Each row comes from the steps of one walk. Every step used is in the known rows, and no mark comes twice. Write the walk behind each row, first mark first.
In the rows, 128 means zero.
Known rows:
G > V > A: [133  95 115 148 155 180 116 134 137 111 107 152 163  90 138 107 161 165
 116 120 195 138 131  99 113 102]
C > V > A > J > G: [125 117 137 134 171 151 165 152 101 119  97 139 145  94 145 102 171 160
 101 135 203 101 108  85 108  97]
C > J > G > V: [ 89 118  90 138 166 161 140 106 127 131 101 187 121 137 129 111 161 156
 126  92 203 129 133  86 139  99]
C > V > A > J > Y: [150 119 129 163 164 145 174 123 112 136  87 130 179 104 152 104 147 153
 103 156 219 142 164 115 109 117]
Y > K: [130 136 135 133 150 146 146 121 144 134  97 156 127 133 132 135 122 144
 147 115 151 101 156 113 142  94]
Y > K > C > J: [126 164 134 141 157 117 178  79 166 148 112 192 112 186 132 130 141 147
 142 119 189  73 165  81 168 122]
C > V > A: [145 114 119 151 157 152 157 147 136 130 105 125 145 104 130 114 155 148
 114 126 166 112 139  77 119 112]
G > V: [115  96 107 140 139 168 124 127 132 125 108 155 138 113 134 127 148 152
 133 101 163 139 148 115 125 104]
C > J > B > X: [124 125 104 134 141 175 149 113 146 127  83 122 105 136 138 125 107 118
 103  79 178  98 130  74 154 126]
A > V: [106  99 130 120 152 155 169 135 133 136 107 144 109 124 143 115 116 147
 145 124 138 118 149  98 156  99]
G > V > A > X: [103  90 119 144 185 182 114 108 152 124 118 170 182  80 137  83 151 166
 107 126 181 139 137 101 121 111]
Y > K > A: [151 109 150 147 166 134 148  91 144 132  95 150 128 129 111 127 138 138
 153 106 159  91 140 128 155 108]
C > J > Y > K: [129 158 108 160 168 134 171  71 152 158  81 176 143 168 135 123 111 142
 140 125 207 129 199 113 160 110]
V > A: [145 111 137 134 153 169 135 135 139 119  98 136 150 105 140 116 149 140
 118 136 179 121 132  95 136 110]
J > G > V: [ 95 104  99 126 154 165 126 130 121 120  99 166 127 114 136 121 153 152
 132  85 167 126 125 107 124  82]
C > V: [125 117 108 146 141 140 167 141 130 144 107 127 121 129 126 133 143 134
 131 107 134 113 154  94 130 112]
Y > K > C > V > G: [140 169 118 138 148  91 181 110 148 165 147 146 125 158 122 143 142 159
 145 118 146  63 149  69 114 133]
B > X: [148 118 107 138 144 170 142 167 131 123  99 136 107 122 144 134 135 115
 129  93 146  91 141  93 131  99]
G > V > A > J > B > X: [138  88 127 141 143 202 113 141 117  88  85 121 160  63 163  99 134 165
  78 102 219 112 101  99  93 108]
A > J > Y > K > C > V: [137 158 135 154 155  98 204  91 133 156  97 166 146 163 153 129 130 157
 132 134 193  88 189 123 124 112]
A > J: [126 110 155 123 138 159 147 130 109 125 101 147 133 117 146 129 145 136
 122 143 180 129 142 129 138 117]
A > V > C: [ 99  91 122 144 161 156 156 135 116 128 112 141 108 142 143  91 104 176
 154 126 145 132 172  88 141 115]
A > X: [ 98 108 134 123 170 161 139 103 149 148 113 156 143 118 131 112 128 124
 125 124 136 123 152 115 155 117]
J > B: [105 107 136 112 123 167 137  99 147 130  82 104 125 120 136 136  98 124
 112  99 141 126 130 117 152 121]
G > V > C: [103  90 101 165 148 168 110 129 117 115 114 153 136 132 133 102 136 179
 140 103 169 153 174 104 107 118]
J > G > V > A: [112 101 108 133 169 176 118 138 126 106  97 161 152  91 141 103 166 166
 114 105 201 123 108  90 110  81]
G > V > A > J > Y > K: [142 120 131 165 174 160 135  99 122 118  83 177 200  94 160  98 138 189
 115 147 250 144 166 139  97  92]
K > C: [124 128 141 120 134 134 160 111 149 136 113 152 116 159 141 140 147 125
 136 118 150  92 147 102 155 122]
K > Y: [125 145 134 118 139 150 158 102 146 150 106 142 138 129 132 143 138 131
 129 113 113 103 158  98 148 118]
Y > K > C: [130 151 144 128 145 122 164 105 161 137 109 170 117 164 139 140 132 144
 148 115 152  69 158 102 149 104]
Y > K > C > J > G: [107 171 126 127 171 116 179  85 155 143 102 200 100 186 134 126 146 147
 141 106 194  57 142  72 166 102]
B > J > Y > K: [138 151 133 152 151 118 160 126 144 149  64 144 149 133 138 140 118 132
 130 103 145 138 213 141 135  68]
Y > K > C > V > A: [149 154 133 154 163 117 179 124 163 136 113 155 141 141 135 117 152 167
 128 121 172  58 145  68 121 105]

Which walk is each row?
[ 90 102 109 159 158 146 115 163 103 114  91 150 124 121 132 105 155 175
 125  71 148 152 173 102 100  74] | B > J > G > V > C
[ 97 102 101 154 162 173 161 120 129 123  96 124  87 150 148  79  74 169
 124  87 176 104 156  51 147 129] | A > V > C > J > B > X
[128  68 147 133 172 142 172 105 132 134 103 138 111 118 122 106 132 142
 151 117 145 109 131 114 169 115] | K > A > V
[ 98 104  93 177 160 163 125 103 121 126 118 173 131 155 127  93 143 183
 135 108 208 159 182  84 126 135] | G > V > C > J
[110 134  80 197 178 142 139  69 133 140  94 189 155 170 135  90 110 196
 147 109 231 158 223 105 121 116] | G > V > C > J > Y > K
[131  94 150 143 181 132 177  96 141 135 100 156 113 124 120 105 118 160
 163 112 148  86 140 115 164  98] | Y > K > A > V
[155 104 161 141 157 157 146 100 124 109  73 120 122 101 134 120 110 137
 115  88 186  64 108 130 134 113] | Y > K > A > J > B > X
[ 93 104 113 157 173 151 169 111 122 138 116 162 103 164 136  81 112 180
 147 131 181 136 181  66 157 131] | A > V > C > J
[100 134 103 179 191 130 184  78 135 153  94 178 127 182 143  78  80 190
 159 131 207 137 223  89 154 113] | A > V > C > J > Y > K
[124 149 114 146 154 122 186  63 156 159  97 175 132 193 143 127 135 123
 130 129 207 121 191 100 174 137] | K > C > J > Y
[ 91 125 105 149 174 150 145 110 114 131 101 166 105 168 129  96 138 159
 137 109 198 128 160  71 148 121] | V > C > J > G
[140 165 144 149 148  94 178 108 160 153  76 159 140 162 146 145 129 133
 130 102 149 108 214 130 144  80] | B > J > Y > K > C
[161 123 149 168 171 104 164  95 143 147  63 138 149 129 117 131 133 126
 137  95 155 129 197 157 149  85] | B > J > Y > K > A
[135 162 108 160 155  97 199  90 159 163  96 159 138 176 141 134 121 145
 144 109 161  82 195 106 134 104] | J > Y > K > C > V
[134 133 102 136 142 126 159 133 122 160 138 116 130 123 118 141 145 141
 132 121 140 117 141  78 111 137] | C > V > G
[ 85  95  94 150 163 165 112 132 106 112 104 163 125 130 136  97 141 182
 142  88 174 139 150  95 108  96] | J > G > V > C
[101 110 115 132 148 145 129 161 119 122  86 153 126 103 134 129 168 146
 116  69 140 140 147 114 115  59] | B > J > G > V
[145 176 102 151 156  83 191  84 148 178 127 147 147 169 132 140 122 152
 144 123 167  87 182  91 116 130] | J > Y > K > C > V > G
[152 149 160 151 164 118 183 125 138 127 114 162 150 128 148 112 163 178
 115 147 203  62 139  86 111 112] | Y > K > C > V > A > J
[103 101  77 175 150 185 117 112 128 111  95 136 116 140 139  92 106 170
 111  64 201 127 155  68 115 132] | G > V > C > J > B > X
[155 142 134 170 175 132 177 114 123 138  83 148 180 109 151 103 134 174
 113 152 224 117 173 116 103  99] | C > V > A > J > Y > K
[113  85 149 130 139 190 115 101 123 100  87 125 175  70 153 101 134 174
  82 126 221 145 108 120 107 118] | G > V > A > J > B
[136 140 143 145 157 139 162  95 119 141  79 163 158 132 154 127 114 148
 134 145 205 131 183 151 133  98] | A > J > Y > K
[130 162 121 137 146 140 170  87 173 132  91 152  99 171 144 130 104 136
 115  76 184  43 140  65 157 119] | Y > K > C > J > B > X
[153 132 141 156 161 121 192 106 126 141  98 146 171 134 160 108 155 154
 104 156 223 111 167 105 117 127] | K > C > V > A > J > Y
[154 116 135 161 175 125 160  64 144 146  74 151 150 138 122 123 118 133
 153 111 181 116 175 150 156 107] | J > Y > K > A
[133 116 152 164 202 107 161  70 157 160  74 156 168 118 115 108 123 125
 128 100 141 132 201 158 158  91] | B > J > Y > K > A > X
[118  84 115 183 200 130 184  55 122 148  94 157 127 169 125  69 109 170
 155 129 213 151 201 103 173 145] | K > A > V > C > J > Y
[155 161 118 166 170 107 190  97 163 149  94 156 162 151 145 114 135 161
 126 127 193  81 181  89 123 104] | J > Y > K > C > V > A
[ 80 109 102 143 212 175 129  87 147 130 111 199 166 104 133  67 165 169
 100 117 224 129 122  71 138 107] | C > J > G > V > A > X
[146 126 156 144 152 130 181 131 126 125 116 145 148 124 150 111 175 159
 104 151 200  85 132  84 116 129] | K > C > V > A > J
[149  89 156 148 166 139 162  75 108 137  79 141 158 123 135 117 142 124
 129 141 210 146 159 166 151 131] | K > A > J > Y
[126 114 156 117 169 167 140 140 103 109  89 152 149  92 153 104 164 151
 106 147 216 112 102 103 124  96] | V > A > J > G
[127  96 130 177 197 122 173  72 127 142  86 153 134 153 130  79  85 182
 172 118 179 123 199 126 149 111] | J > Y > K > A > V > C
[ 94 156 105 140 172 125 160  81 153 135 110 217 114 171 134 115 157 173
 140  89 209  75 143  76 143  93] | Y > K > C > J > G > V
[150 130 126 173 187 120 175  41 149 155  79 171 145 162 114 114 127 136
 146 116 219 122 183 129 174 124] | C > J > Y > K > A
[133  90 141 144 155 181 121 133 111 103 107 158 173  78 151 101 171 175
 102 145 225 143 126 115 100 109] | G > V > A > J
[105 102 160 110 124 170 140  99 121 123  82 111 136 108 149 129 110 136
 101 125 175 130 124 134 141 126] | A > J > B
[157 152 165 144 168 125 171  86 140 132  88 175 176 139 167 111 136 163
 119 163 240  97 167 124 128 109] | V > A > J > Y > K > C
[125 138 117 131 136 152 166  96 163 132  95 135  96 167 145 129 118 115
 105  80 180  67 132  62 163 137] | K > C > J > B > X
[ 86  92 118 148 164 166 117 133  81 105 105 169 135 119 148  90 150 191
 128 113 208 143 143 114  98 104] | A > J > G > V > C
